Each row comes from the steps of one path. Every step used is in the known rows, and no mark comes twice. Write the path behind each row, first mark first.
Known rows
W/U/T/P/G: [-4  0 -3 -5 -4 30  8 -6  3  4 -3 -1 18 -8  0  1 -8 -3 -5 -1  1 -6  0 -1
  0 -1 -3 10  2 -1  3  3  0 -5  1 -8 -2]
C/R/Z: [  7   4   0  -2   0 -10   1   5  -2  -2   3  -2 -18  11  -6  -1  -1   0
   2  -1   7   4   1   3  -9   5   0  -1  -2   2   7  -2  -2  -3   0  -8
   6]
L/M/R/Z/K/W: [  1   2   1   6  10 -10  -2  -9  -4  -3  -8   4   1  -7  -2  -3   3   3
   0  -1   3   3  -8   1 -10   2   4   4  -2  -7   5  -1   2  -1  -2   4
  -5]
W/K: [  4   1   5  -9   2   6   3   8   2   1   6   1   2  -8   1   1  -4  -1
  -4   2   1   3   4  -1   2   1  -8 -17  -2   3 -10   2   0  -2   0   4
  -3]
Z/K/W/U/T/P: [ -4   0  -1  15  -5  17  -4  -9   2   1  -5  -2   6 -18   2   2  -7  -3
  -5   4  -3  -2  -1  -4   2  -1   2  12  -2  -2  -1   5   0   0   3   0
  -5]
L/M/R/C/K: [-1  0  5 -5 10 -5  0  2  0 -2 -6  3 -8  1 -3 -4 11  4  3 -4  3  2 -4 -2
 -8  0  0  1  7 -3  5 -2  3  7 -1  2  0]
L/M/R: [ -1   0   1  -4  15   2   2   7  -3  -2  -3   5  -1  -6  -3  -2   5   3
   2  -5   4   3  -3   3 -13   0  -4  -4   5  -2  -5  -1   5  -1  -2   2
   1]
Z/K/W/R: [  0   0   4   9  -4   0  -2  11  -2  -2  -1   0   3 -14  -3   1  -2  -2
  -3  -1  -2   1  -8  -4   2  -1   4   3  -1  -1   2   1  -1  -1  -3   7
  -6]
K/W: [ 3  3  0  5 -2  6  2 -1 -1 -2  6  0 -7 -1 -3  2 -4  1  7 -1 -3  2 -3 -1
  2  0 -2 -3  5 -2 -4  0  1 -6  2  1  3]
T/P/G: [  4   1  -1  -5   1  21   8  -6   1   2   0  -2   6 -15  -5   0  -7  -1
  -2  -2   2  -1  -3   1   6   1  -5  -4   3   0   6   2   0  -9   1  -1
  -4]
J/R/M/K: [  3  -6  -4  -1  13 -14   4  -3   0   3  -2  -4  -5   6  14   0   2  -1
  -4  -1   0   3  14   5   4  -3  -8 -13 -13   4  -3   2   3   0   0   6
  -2]
U/T/P: [  1   0  -4   4   1  25   4 -19   4   4  -4  -4   4 -10   0   0  -4  -3
   1  -3  -1   1   3   1  -2   0  -9   7   1   0  -4   3   2   0   4  -4
   2]
M/K: [  0  -2   2   4  10   7   3  11   3   3   1  -2   6   2   2  -1   0  -2
   1  -3   2   2   4   3  -1   0  -4 -13  -3   4 -10   3   2  -2   1   9
  -3]
Z/R: [  2   1  -2  -1   6   1  -6   7  -1   0   4   1  -1  -9  -5  -1  -4   1
   4  -1   2   5   2   2 -10   3   0  -8   3   2   5   0   0   0  -1  -4
   3]
K/W/U/T/P/G: [ -2   3  -3   0 -11  24   6 -13   1   1  -2   1  18  -7  -2   2 -10  -2
   0   1  -4  -7  -4  -2   5  -2   1  15   3  -5   1   2   0  -8   2  -6
  -2]
J/R/W: [ -1  -2  -9   4   4   4   0  -1   0   1   5  -5 -23   6   6   1   0   1
  -2  -2   3   1   5   6   4  -2  -4  -8   1   3  -3   0   3   3   2  -3
   7]
T/U: [ 2 -2  3 -2  9  5  4  2 -4 -3 10  3  1  1 -1  1 -4 -2  2 -1 -1  4 -4  0
  5  3 -9 -2  1  4  0  0  7  2 -2 -5  0]
R/M/K/W/U/T: [ -5  -3   1   0  -3  -9   0 -16   0   3  -5   0  16  13   8   1   0  -2
   0   2  -3  -3   8   3   1  -3  -2   8 -12  -1 -11   2   1  -4   2   0
   1]
C/K/W/U/T/P: [ -2   0  -3  10  -7  18   1  -5   3   1  -3  -3  -2  -9   2   1  -4   0
  -3   5  -3  -6   1  -5   5  -1   1  10   7  -1   2   2  -1   4   4 -10
   3]
R/Z/K/W: [  5   2   2  11   0  -5  -1 -13  -1  -1   0  -2  -7  -4   0  -1  -3   0
  -1   1   2   4  -4  -1   1   3   5   1  -3  -3  11   1  -3  -3   0   2
  -5]
J/R/C/K/W/U: [  1  -1  -5   2  -3  -2   3   6   4  -1   5  -2 -18   4   7   1   2   1
  -2   3  -4  -2   6  -6   9  -1   5  -2   4   0  13   0   0   7   0   0
  -1]
K/W/R/M: [  1   1   0  -8  -9 -16   1  -7  -5  -2   0   3   6   2  -2   2   1   0
   1   0  -3  -1  -3   1   4  -2  -2   7  -4  -1  -2  -2  -3  -6  -3   0
   3]
R/M/K/W: [  1  -2   3   1   2 -18   0 -13  -2   1  -2   0   4  10   5   0   1   0
   2   1  -2   2   6   4   5  -2  -4  -5 -10   0 -10   1   1  -6   2   5
   0]
U/T: [ 1  1  1  4  2 19  6 -9  3  3  0 -3  0  2  0  1 -3 -2  7 -5 -2  2  1  1
 -6  0 -8  5  1 -1 -5  3  4 -1  2 -3  5]
P/G: [  4   1   5  -5   2  14  12   6  -1   1   4  -1   4  -3  -4   0  -5   0
   3  -5   2   0  -5   0   2   1  -4  -7   5  -2   7   1   2 -11  -1   0
  -2]
J/R/M/K/W/U: [ -1  -5  -6   0   5 -14   2   0   0   1   0  -1   0   7  14   2  -1  -1
  -7   3  -2  -1  13   3   7  -4  -1  -8 -12   1  -4   1   1  -2   0   4
  -3]
J/R/C/K: [  4  -2  -2   1   6   0   5   3   5   1   3  -5 -25   3   7  -1   4   1
   0  -1  -1   3   7  -4   6   0  -2  -8   3   2  14   0   2   9   0   1
   0]
L/M/K/W/U/T: [ -8  -3   1   7   3  11   5   1   2   0  -4   2  24   5   3  -2   1  -1
   0  -1  -2  -5   1   2  -5  -3  -2   9  -3  -5 -15   2   6  -4   3   0
   0]
M/K/W/R/Z/S: [  2  -2  -6   2  -5 -11   0   2   1   1  -1   1  20   0   1  -3   2  -3
   0  -2  -2  -1  -3   4   1   1   6   5  -8   2   3  -2  -3   0   0   7
 -11]
Z/K/W: [  2   0   4  15   0   4  -2   3  -1  -2   1  -2  -8 -11  -1   1  -4  -1
   1   0  -2   4  -3  -3   2   0   2  -2   0  -2   1   3   2  -3   2   6
  -4]
M/K/W: [  0   0   1   9   4   4   2   3   1   0   1  -1   6   3   0   0  -2  -1
   4   0  -3   1   1   1   3  -1   0  -7  -2   0 -12   2   2  -3   2  10
  -3]
J/K: [ 0 -3 -1  1  5 37  5  7  2  1  6 -4 -6 -7  1  1 -1 -3  2  0  0  0  4  1
  3  2 -4 -2  9  4 -4 -2  1 -2 -1 -5  3]
M/K/W/R: [ -2   0   1   1  -2  -1   2  11   0   0  -2   1  19   1  -1   1   0  -3
   0  -2  -3  -3  -3   0   2  -2   2   0  -3   1 -10   0  -1  -1  -1  11
  -6]
W/R: [ 0  0  0 -8  0  5  4 15  0  0  2  2  6 -5 -4  1  1 -1 -3 -4  2 -1 -5  0
 -4  0 -4 -1  2  3  0 -1 -3 -2 -5  1 -1]
R/M/K/W/U: [ -3  -3   2  -3  -1 -16  -1  -5  -1   1  -1   2  10  11   6   1   1  -1
  -3   3   0  -2   7   3   3  -2  -1  -3 -11   1  -9   1  -1  -6   1   2
   0]
M/K/W/R/Z: [ 1  1 -2  0 -2 -7  2 -1  0  0 -3  1 20  4 -1 -1  0 -2 -2  0 -1 -3 -4  1
  1  0  5  3 -6  0 -2 -1 -4 -1 -3  8 -7]

Write each row's path
[ -4  -2  -1  -4   1 -21 -11  -2  -3   1  -2   4  17   2   4   0  -2   1
  -2   5   0   1   8   3  -4  -1   5  -3  -9   1  -2   0  -2  -2   0  -1
   0] : Z/R/M/K/W/U
[  2  -1   3  -2  -8 -16   0   1  -3  -2  -2   0  -7   1   1   0   4   2
  -2   3  -2  -3  -3  -3   6  -1  -1   3   2   0   6  -2  -4   2  -2  -5
   4] : C/K/W/R/M
[ -6  -1   0   8  -2  12   3   2   3   2  -2   0  18   6   4   2  -4  -3
   1   1  -4  -4   3   0   0  -3   2   5  -3  -2 -13   3   2  -1   2   4
  -2] : M/K/W/U/T
[-2  0  1 10 -6 12  2  4  2  0 -1 -2 -5  1  4  1 -2  1  1  4 -3 -5 -1 -5
  1 -1  2  8  8 -1  3  1  0  4  2 -9  5] : C/K/W/U/T
[ -2  -4   3 -11   2 -17   1   3  -2   3  -5   1  17   5   3   0   5  -2
  -7  -2   2  -1   2   4  -1  -1  -5  -3 -11   4  -5  -1  -3  -1  -4   5
  -2] : W/R/M/K
[ -3   3  -3  -1   5  -2  -8  -2  -3   1  -3   1 -13   5  -3   1   3   3
   2  -2   4   1  -4   6  -6   0   1  -3   5   1  -8  -2   1   5   0   2
   5] : M/R/W
[-1  2  4 -2  5 -8 -1 -3 -1 -4 -6  4 -7  2 -5 -3  9  5  6 -2 -1  1 -7 -3
 -5  0  3  6  7 -6  3 -2  4  5  0  3  0] : L/M/R/C/K/W
[  0  -2   1 -14  -2 -14   2   0  -3   1  -1   2   6   2   0   1   4  -1
  -4  -2   2   0  -1   2  -2  -1  -6   1  -5   3   0  -2  -4  -3  -5  -2
   2] : W/R/M
[ -6  -3   1   4   6   4   4  12   1  -2   0   3  18   3   2  -2   2   0
  -3   0   2  -4   0   2  -3  -2   0  -2  -2  -3 -13   1   4  -7   2   2
  -3] : L/M/K/W/U
[  4   0   4   0  -1 -26  -4   2  -5  -2  -2  -2  -9  15  -2  -1   2  -1
   3   1   1   2   8   3  -1   0  -2   0 -11   1 -11   0   2  -4   4   0
   5] : C/R/M/K/W
[ -2   1   1  -2  -6  -8 -11   4   2  -2   3   3  -2  -1  -4  -1   0   3
   2   5  -1   0   1  -6  -1   2  11   3   7  -1  15  -2  -3   7   0  -5
   2] : Z/R/C/K/W/U
[ 4  0  3  7  6 -2  1 -7  1  2  0 -3 -7 -4  1 -2 -1 -1 -4  0  5  5 -2  0
 -4  4  1 -4 -5  1 13  1 -3 -1 -2  1 -4] : R/Z/K
[ -2   1   2  -6  -3   3  -3  -4   1   3   5  -1  -5   4   0   1  -1   1
  -4   3   5   0   1   4   5   0  -6 -11  -1   3 -16   0  -1   1   3  -2
   5] : R/W/K
[  8  -3 -14   3   5  -5   5  -3   2   2   6  -4 -13  -4   9  -2   0   0
   0  -4   1   5   8   6  -1   2  -1  -7  -6   4  17   0   1   1   0  -2
  -6] : J/R/Z/S
[  1   2   4  -5   6  -6  -4   2   2   0  -5   2 -16   2  -3  -1   6   3
   5  -2   0   3  -2  -4  -3   1   3  -3   7   1   8  -1   0  12  -2   6
  -2] : M/R/C/K
[  0  -1   5   3  -5 -17  -4  -3  -4  -2  -4   0   3  -8   0   1   1  -1
  -4   1  -2   1  -4  -2   3  -2   1   6  -7  -1   2   1  -2  -2  -2   5
  -4] : Z/K/W/R/M
[  2   1   0  -1  -2  29  10 -20   2   4  -5  -4  12 -11  -2   0  -8  -2
   2  -4  -2  -2  -1   0   2  -1  -8   9   1  -3   3   4   2  -5   3  -3
  -1] : U/T/P/G
[  1   3   4  -6  -7  -7  -7  10  -2  -1   4  -2 -17   9  -6   0   0   0
  -2   3   7   0   3   4  -1   2  -3  -5  -2   4 -16  -1   1   2   5  -6
   9] : C/R/W/K
[  4   1   3  11  -2   3   2   6   0  -2   3  -3 -18  -2   0   0   0   2
   4   2  -3  -1  -3  -4   5   0   0  -5   9  -1   3   1   0   1   2  -4
   4] : C/K/W
[  5   0   4  -6   0 -21  -1   4  -5  -2   2  -2 -21  12  -4   0   3   0
   2   0   5   4   7   4  -6   2  -7  -2  -6   3  -3  -1   1  -5   2  -9
  10] : C/R/M
[-4  2 -3  4 -8 15  3 -4  1  0  2  1  7  2  0  3 -6 -1  3  1 -4 -4 -1 -2
 -1 -2  1 11  3 -4 -6  1  1 -4  2 -5  4] : K/W/U/T
[  3   2   1   3  11  -8  -5  -4  -1   1  -8   1  -5  -8   0  -1   0   1
  -2  -2   4   5  -4   1 -10   4   5  -3  -3   0  11   0  -2   5  -4   8
  -7] : M/R/Z/K
[  2   4   3  -1   0  -9  -5  -3   0  -2  -4   3 -14   2  -4   0   5   3
   7   0  -4   2  -4  -5   0   0   7   2   8  -2   7  -2   0  10   0   8
  -1] : M/R/C/K/W
[ 3  1  2  4 -6  0  2 13 -1 -3  0 -1 -6 -5 -2  0  2  1  0  1 -3 -4 -6 -5
  4  0  2  2  9  1  5 -1 -3  4 -1 -3  2] : C/K/W/R
[-2 -1 -1 -1  3 -8  5 -1 -1 -2 -4  3 25  5 -2 -4  5  0 -3 -2  2 -3 -6  3
 -4  0  1  6 -5 -4 -4 -2  0 -5 -2  3 -5] : L/M/K/W/R/Z
[ 1  1 -5 -3 -7 23  4 -5 -1 -1  3 -1  9 -3 -2  1 -1 -3 -1  3 -2 -4 -4  0
  6  2  5 13  6  0  3 -6 -5 -2 -5 -5 -1] : J/K/W/R/Z
[ 1  1  3 -2  1 -7 -9  3  2  0  2  0 -9 -2 -4 -3  2  3  5  1  1  5  2 -4
 -4  3  5 -4  6  1 16 -1 -1  9  0 -3  3] : Z/R/C/K
[ -8   1  -5  -2  -2   0 -14   7  -1   1   4   2  -1   2  -3   0  -2   2
  -3   3   7  -1   1   5  -7   1   6  -2   3   2   0  -2  -2   2   1 -12
   8] : Z/R/W/U
[-8  0 -4 -1 -4  9 -4  5  1  2  6  0 -8 10  0  2  1  1 -5  1  8 -4 -1  5
  0  0  1 -2  3  3 -7 -1 -1 -1  1 -9  8] : R/W/U
[-1  1  5  4 -8 -6 -4  1  1 -2 -1  1  2 -7 -5  1  1 -2 -1 -1 -3  1 -8 -6
  4  0  6  9 -2 -2  6  0 -2  2 -2 10 -7] : Z/K/W/R/C
[  0  -3   1  -4   9 -21  -9  -4  -2   2  -3   1  10   2   3  -2   0   1
   1   1   2   5  10   5  -7   1  -1  -9 -10   3  -1   1   0   0   0   1
   1] : Z/R/M/K
[  0   3   1  -9 -12  -4   1  -3   0  -3   3   4   7   4  -8   1   2   0
   4  -2  -5   0  -8  -4   5  -1   3   9   3  -3   2  -3  -3  -2  -3   5
  -2] : K/W/R/C
[  0   0   4 -10  -6  -4   1   9   3   0   0   0  -2   2  -4  -1   8   0
  -1  -2   1  -2  -5  -5   2   1   1   3   5   3  11  -3  -4   8  -4   0
  -1] : W/R/C/K
[  0   0   1   7  -4   6   1  15   1  -2   4   0 -11  -2   2   1  -1   2
  -2   5  -1  -4  -2  -5   3   0   4  -3   9   0   5   0  -2   1   1  -7
   3] : C/K/W/U
[-3  3  2 -5 -2 -6 -6  5  1 -1 -4  5 -8  3 -2  1  4  3  2  2 -2 -2 -3 -6
 -1  0 10  4  8 -1  8 -2 -2  9 -2  4 -3] : M/R/C/K/W/U
[  5  -1  -3   5   0  -4   4  -2   3  -2   3  -4 -25   4   6   0   2   2
   3   0  -6   2   5  -5  10  -1   1  -4   4  -1  12   0   2   7   1   3
  -1] : J/R/C/K/W
[ 1  2  0 -7  2 -4 -8 -3  2  0  4  3  0  0 -7 -1  0  2  6 -2  1  7  2 -1
 -7  3  3 -3  2  0  9 -1 -1  3  0  0  2] : Z/R/C
[  0  -1  -6  -2   3   2   0   0   1   2   5  -4 -13   1   8   1  -2   0
  -7   2   2   1   8   4   8  -2  -6 -14  -3   3 -10   1   2   5   2   1
   2] : J/R/W/K
[ -3   1   3   2 -11   5   0  -9   5   1   0  -1  -5  10   0   0   3   1
   5   2  -5  -4  -1  -7   4  -1   5  13   6  -3   7   0   0   6   2  -5
   3] : R/C/K/W/U/T
[ -4  -2   1   1   4   0   5  11  -1  -3  -3   3  23   0  -2  -3   5  -1
  -2  -3   0  -3  -5   2  -3  -2  -2   2  -2  -3 -12  -1   3  -5  -1   6
  -4] : L/M/K/W/R
[-4 -2 -4  2 -4 35  2  9  1 -1  7  0  1 -5  1  4 -4 -3  0  6 -3 -5  2 -2
  6  0  4  5 10  1 -6 -2  0 -4 -1 -7  2] : J/K/W/U
[  2  -1   0  -7   5 -18  -9  -8  -4   0   1   2  -1  -2   0  -1  -1   2
   2   1   3   6   7   4  -8   1  -3  -7  -5   2   5   0  -1  -2  -1  -6
   6] : Z/R/M
[ 3  4 -3 -4 -8 -6  3 -6 -2 -2  2  3  9  1 -5  1 -1  0  0 -1 -1 -1 -9  0
  1  1  4  7  0 -2  6 -3 -6 -4 -4 -1 -1] : K/W/R/Z
[ -2   3   0  -9   3  -3  -9  -1  -2   2  -4   3  -4  -1  -2   1   1   2
  -3   1   4   1  -2   4  -2   0   0  -9   1   2 -15  -1   0   7   1   6
   1] : M/R/W/K
